Every row comes from one small tree of marks. The marks that hang from a mark follow it in brackets, in alphabetical order. Every link used is in the known rows. Which tree was each row made from?
Known rows:
D[G U[N[B]] V]: [ 1.691  1.650 -1.618  0.793 -0.171 -0.658  0.994 -0.152  3.001  3.749
 -1.916 -2.064 -0.238 -2.361 -0.915 -0.944 -4.746 -1.686  0.041 -1.792
 -0.507 -2.921 -0.651]
U[K N[G[T[R[C]]]]]: [ 0.159 -2.436  1.445 -1.680  0.943 -4.130 -1.682  2.758  0.876 -4.150
  5.392  0.251  1.525  1.451 -0.107 -0.569  3.201 -0.335  0.760 -4.511
  1.790  4.226  2.148]
G[T[R[C]]]: [ 2.173 -0.725  0.046 -3.181 -2.009 -0.393 -0.145  3.103 -0.017 -2.069
  0.955  2.527 -1.917  1.198  2.636  1.757  2.203 -0.733 -0.213  1.005
  1.615  5.041 -0.439]
C[N[B G[T]] R]: [-3.837  1.092 -0.580  0.793  2.745  2.295  1.343  1.555  0.445  0.363
 -4.331 -1.460  2.052 -0.801  0.225  0.024 -0.442  0.213 -1.607  4.921
 -3.123 -2.919 -0.768]
N[B G[T[R[C]]]]: [ 0.173 -0.342  0.141 -1.580  0.263  0.698 -0.926  5.403  2.912 -1.656
 -1.408  1.583  0.513  0.491  2.126 -1.284  0.899 -1.874 -0.370  3.903
  0.980  2.726  1.155]
U[K N[G]]: [-1.130 -1.182  1.479  1.608  0.230 -1.275  0.606 -3.917 -0.632  0.458
  2.809 -1.271  0.798  1.445 -2.034 -0.322  1.199  0.868 -0.664 -6.890
  2.107 -1.050  1.335]
D[G U V]: [ 3.392  0.847  0.545 -0.266 -0.839  0.328 -0.611 -2.550 -0.335  4.775
 -0.458 -0.689 -4.869 -0.198  0.717 -1.308 -2.859 -1.363 -0.907  0.378
  0.521 -1.027 -0.126]
D[G[T[R]] U]: [ 3.957  0.952 -0.810 -3.585 -0.203 -1.627 -1.914  3.787 -0.437  1.591
  3.854 -1.052 -1.928 -1.533  1.130  0.101 -3.883 -1.894 -1.795  5.339
  0.208  4.745 -1.652]
C[R]: [-0.779  0.739 -1.937  0.869 -2.368  2.203  1.376 -3.647 -0.559  1.782
 -2.531 -0.232 -3.463  0.926 -0.033  2.658  1.116  0.118 -2.969 -1.060
  0.720 -1.111 -1.599]
U[K]: [ 1.243 -1.268 -0.239 -0.601  0.392  0.487  2.338 -3.321 -1.014  2.400
 -0.188 -0.652 -1.404  2.969  0.392  1.291  0.343 -0.162 -3.026 -4.356
  2.155  1.342 -2.368]
K[U[N[B G]]]: [-2.056  2.336 -2.966  3.897  1.205  0.876  0.372 -0.421  1.120 -1.160
 -1.569 -0.914  1.753 -2.782 -2.702  2.102 -0.946  1.343  1.452  1.064
 -2.887 -1.924  0.534]
R[C]: [ 1.592  0.301 -0.151  0.330 -3.588  0.891  1.356 -3.175 -0.246  0.014
 -0.953  2.508 -1.027  2.691  0.753  2.091  3.177 -0.136 -1.852 -3.913
  2.075  0.163 -0.507]
D[U]: [ 1.473  1.225 -1.402 -0.138 -1.393  1.786  1.319 -2.276 -1.362  2.889
  0.308 -0.721 -2.357  0.757 -0.558  0.749 -0.949  0.040 -4.193 -0.240
  0.163 -0.092 -2.151]
R[C[N]]: [ 1.564  0.095 -0.079  0.458 -3.131 -0.039  1.153 -3.773 -2.167 -0.753
 -0.023  2.576  1.277  2.006  0.554  2.409  3.503  1.698  0.083 -2.917
  0.033 -1.304 -1.601]
K[U]: [ 1.037  1.575 -2.803  1.511 -0.143  1.371  0.772 -2.673 -2.284  0.263
 -1.090  0.641 -2.678 -0.753 -0.423  4.210 -0.015  1.566 -0.083  2.178
 -2.038  1.285 -1.943]
D[U V]: [ 1.522  0.079  0.044 -0.448 -0.434  2.270  1.005 -2.645 -1.197  4.139
 -2.100 -0.686 -5.873  0.479  0.557 -0.682 -1.052 -0.101 -1.407 -0.136
  0.014 -1.163 -0.732]
P[R[C[N[B G]]]]: [-1.539  0.423 -0.184  2.308 -2.181  1.192  0.701 -0.300 -0.346 -1.396
 -1.993 -0.002  3.993 -0.468  2.397 -0.747 -0.534 -0.619  0.135  0.569
  0.231 -2.084  0.574]
B[N[G[T]]]: [-2.946 -1.301  3.279  0.639 -0.479  0.549 -0.639 -1.327  0.125  0.295
 -2.388  1.456 -0.928  0.636 -1.210 -2.238 -1.316 -0.064  1.196  0.983
  3.387 -1.662  1.773]
R[C[N[G]]]: [ 0.338 -0.246  1.626  1.713 -2.599  0.267 -0.815 -3.951 -2.169 -1.221
  1.057  2.525  1.218  1.821  0.114 -0.304  4.691  1.665  0.690 -1.479
 -0.175 -2.526  1.310]
B[N[G]]: [-1.759 -1.380  2.038  2.509 -3.018  1.160 -1.039 -4.783  0.327  1.085
 -1.693  2.046 -1.449  0.716 -1.891 -2.318 -0.308  0.188  1.671 -0.804
  4.127 -3.411  1.836]
T[G R[C[N]]]: [ 3.489  1.318 -0.566 -0.494 -3.700  0.021 -1.526 -1.172 -2.610 -4.202
  3.634  1.820  1.630  0.936  0.832  1.980  2.518  0.573  3.188 -2.754
  1.167  3.197 -1.728]
T[G R[C[N[B]]]]: [ 2.951  1.923 -2.316 -0.158 -2.210  1.202  0.190  1.125  0.369 -3.633
  0.077  1.082  4.228  0.233  1.120  1.467  0.412 -0.680  2.165 -1.336
  0.286  2.555 -3.022]
K[U[N]]: [-0.061  1.875 -3.086  2.091 -0.874 -0.694  0.980 -2.803 -1.930 -1.566
  0.636 -0.059 -0.582 -2.062 -2.296  5.366  0.088  2.505  1.513 -1.756
 -1.893  0.383 -1.265]

Which tree is each row?
[ 1.026 -0.207 -0.571 -1.644  5.175 -2.939  2.350  3.323  3.492  2.777
 -1.177 -4.196  1.759 -0.781 -0.660 -1.562 -5.562 -2.507 -1.514 -2.928
 -1.119  0.318 -1.713]	D[G[T] U[K N[B]] V]
[-1.370 -2.480  1.879 -0.926 -1.304 -0.068 -2.757  1.484  0.410 -0.905
  0.055  2.077 -2.335 -0.782 -0.019 -2.629 -1.519 -0.368  2.979  4.062
  3.843  1.446  1.691]	B[N[G[T[R]]]]
[-0.034 -2.671  1.417 -2.541  3.579 -2.620 -2.093  3.246 -0.220 -0.082
  4.425 -2.727 -3.252 -0.930 -0.228 -3.117 -1.209 -0.467  1.127 -0.613
 -0.335  3.068  2.137]	D[U[K N[G[T[R]]]] V]
[-1.939 -0.588 -0.340  1.828  1.819 -0.122  1.937 -1.362  2.286  1.046
 -0.598 -2.219  3.068  0.683 -1.816 -0.859 -0.552 -0.419 -1.482 -5.406
  1.131 -2.153  0.203]	U[K N[B G]]
[ 1.015  0.903  1.457 -1.359  0.877 -2.119 -0.010  0.727 -0.015  2.372
  0.903 -1.733 -2.158 -1.618 -0.555 -0.236 -3.261 -0.903  0.434 -1.324
 -0.277 -0.489  0.481]	D[G[T] U[N] V]
[-0.479 -2.631  1.957 -0.728 -2.338 -1.937 -3.046  1.697  1.662 -3.416
  1.047  3.634 -0.350  0.624  0.279 -2.793  1.178 -0.994  2.918  1.442
  4.186  2.025  2.701]	B[N[G[T[R[C]]]]]
[-1.614  0.362  1.033  0.232  1.637  1.064  1.161  1.816  0.801 -1.174
 -2.882  1.267  4.520  1.015  0.908 -0.675  1.744  0.062 -0.153  1.933
 -1.827 -1.771  0.301]	R[C[N[B G[T]]]]
[ 4.044 -1.052  0.122 -0.996  1.817 -1.542  0.122 -2.569  0.441  4.626
  0.983 -2.236 -3.523  1.708  0.318 -2.122 -2.883 -1.902 -1.954 -2.520
  0.599  0.729 -1.058]	D[G U[K] V]
[-3.318  2.428 -1.736  1.748  3.795  0.408  1.109  2.995  1.079 -2.042
 -2.128 -1.337  2.381 -2.964 -2.112  2.425 -1.590  0.973  1.185  3.085
 -3.525 -0.360  0.601]	K[U[N[B G[T]]]]
[-2.300 -1.205  2.791 -0.144  2.630 -1.769  0.857 -0.615 -0.630 -0.276
  2.161 -1.807  1.141  1.425 -1.270 -0.254  0.906  0.469 -1.192 -4.928
  1.303  0.327  1.433]	U[K N[G[T]]]
[-1.476 -1.397 -0.299 -1.677  3.395 -1.347  0.275  4.844  2.595 -1.142
  1.162 -2.101  2.403 -0.885 -0.183 -1.039 -1.919 -1.059  0.071 -0.469
  0.713  2.855  0.023]	U[K N[B G[T[R]]]]
[-0.505 -1.782  1.241  0.958  1.975 -1.413 -0.353 -2.866 -0.303  2.019
  2.420 -2.792 -2.490  0.839 -1.853 -3.121  0.066  0.095 -0.340 -5.687
  0.210 -1.798  2.221]	D[U[K N[G]] V]
[-3.317  0.370  1.117  0.460  1.264  1.402 -0.235 -0.963 -2.574 -0.253
 -0.904 -0.563 -0.453  0.026 -0.011  0.460  1.769  1.537 -0.883  3.524
 -2.276 -1.981  0.349]	C[N[G[T]] R]
[-2.682  0.945 -2.000  2.588  0.145  2.755  0.742 -1.889  0.588  1.020
 -3.965 -0.832  1.493 -0.656 -0.343 -0.187  0.382  0.786 -1.164  2.976
 -2.418 -4.487 -0.926]	C[N[B G] R]
[-1.398 -1.831  2.663 -0.916  4.572 -1.817  0.132  0.557 -0.285  1.107
  1.872 -3.097 -1.967  0.799 -1.372 -2.862 -0.609 -0.228 -0.956 -3.679
 -0.471 -0.309  2.267]	D[U[K N[G[T]]] V]
[ 1.014 -0.375 -1.424  0.464 -1.971  0.477 -1.452  1.425  1.161 -1.652
  0.146  2.322  2.443 -0.458  1.293 -1.062  2.009  0.210  1.862  3.050
 -0.758  0.044  0.040]	T[R[C[N[B G]]]]
[ 0.542  2.738 -1.817 -0.636  1.740 -1.678  1.846  3.463  2.943  1.669
 -0.273 -2.956  3.983 -2.293 -1.638  0.816 -5.390 -1.793 -2.896 -0.008
 -1.049 -0.409 -2.250]	D[G[T] U[N[B]]]
[-3.707  1.214  1.098  0.746  1.618  1.357  2.002  1.872  1.849  0.261
 -2.593 -1.050  2.284 -1.116 -0.913  0.097 -1.351 -0.164 -0.573 -0.322
  0.042 -2.363  1.310]	U[N[B G[T]]]
[-1.468  1.332 -3.805  1.235 -0.298  2.558  2.759 -1.765  0.470  1.450
 -5.006 -1.067  1.372 -0.692  0.158  2.509 -0.595  0.620 -1.848  1.709
 -2.460 -3.280 -4.037]	C[N[B] R]
[-0.900 -0.083 -0.028 -1.511  1.493  1.926 -0.713  4.332 -0.312  0.071
 -1.004  0.349  1.472 -1.957  1.628 -0.805 -1.614  0.435  1.717  7.506
 -1.785  0.753 -0.828]	C[N[B G[T[R]]]]
[ 0.438 -1.362  1.392 -1.596 -0.292 -2.406 -3.011  3.723  0.646 -2.610
  3.610  0.381 -3.083 -0.834  0.366 -2.587  2.033 -0.552  2.244 -0.350
 -0.055  1.711  3.999]	D[U[N[G[T[R[C]]]]] V]
[-0.423  0.479 -0.137  2.027 -0.966  1.512  0.714 -1.527  0.922 -0.545
 -2.276  1.815  3.759  1.081  0.326 -0.905  2.426  0.234  0.095  0.046
 -0.826 -3.273  0.189]	R[C[N[B G]]]
[ 0.801 -1.151  1.916 -1.752 -1.463 -0.164 -2.417  3.038 -0.057 -2.288
  2.233  2.636 -2.008  1.114  2.083 -0.766  3.104 -0.616  0.343  2.293
  1.713  3.789  2.501]	N[G[T[R[C]]]]
[ 3.160 -0.761 -1.309 -1.308 -4.090 -0.819 -1.065 -1.004 -2.154 -1.885
  2.376  3.093 -0.010  0.465  1.878  2.090  3.180  1.255  1.970  0.081
  0.089  1.930 -1.792]	T[R[C[N]]]
[-0.251 -0.728  1.866 -2.094  0.133  0.703 -2.311  1.914 -3.409 -0.549
  2.518  1.010 -1.176 -1.126  1.719 -0.291  0.674  1.579  2.131  6.138
 -0.844  1.657  0.541]	C[N[G[T[R]]]]
[-0.818  2.653 -4.828  2.586  0.774  0.711  2.687 -0.450  0.924 -1.056
 -2.752 -0.795  1.947 -2.768 -2.057  5.011 -2.190  1.163  0.673 -0.309
 -2.940 -0.649 -2.363]	K[U[N[B]]]
[-0.724 -0.172  2.960  0.026 -0.050 -0.151 -0.252 -0.657 -2.177 -2.004
  0.623  2.116  1.798  1.738  0.708 -0.106  3.909  1.330  0.276  0.425
 -0.747 -0.929  1.639]	R[C[N[G[T]]]]
[ 2.281  0.515  1.673 -2.095  1.588 -0.009 -0.041  0.915 -0.329  3.969
 -1.077 -1.237 -4.325 -0.214  1.303 -1.343 -3.519 -1.766 -1.290  2.445
 -0.343  0.478  0.049]	D[G[T] U V]
[ 1.864 -1.077  0.551 -0.085 -3.525 -0.397 -3.188 -1.216 -1.856 -2.275
  3.523  3.085 -0.001  0.369  1.219 -0.406  3.916  1.290  2.567  1.515
  0.114  0.800  1.250]	T[R[C[N[G]]]]
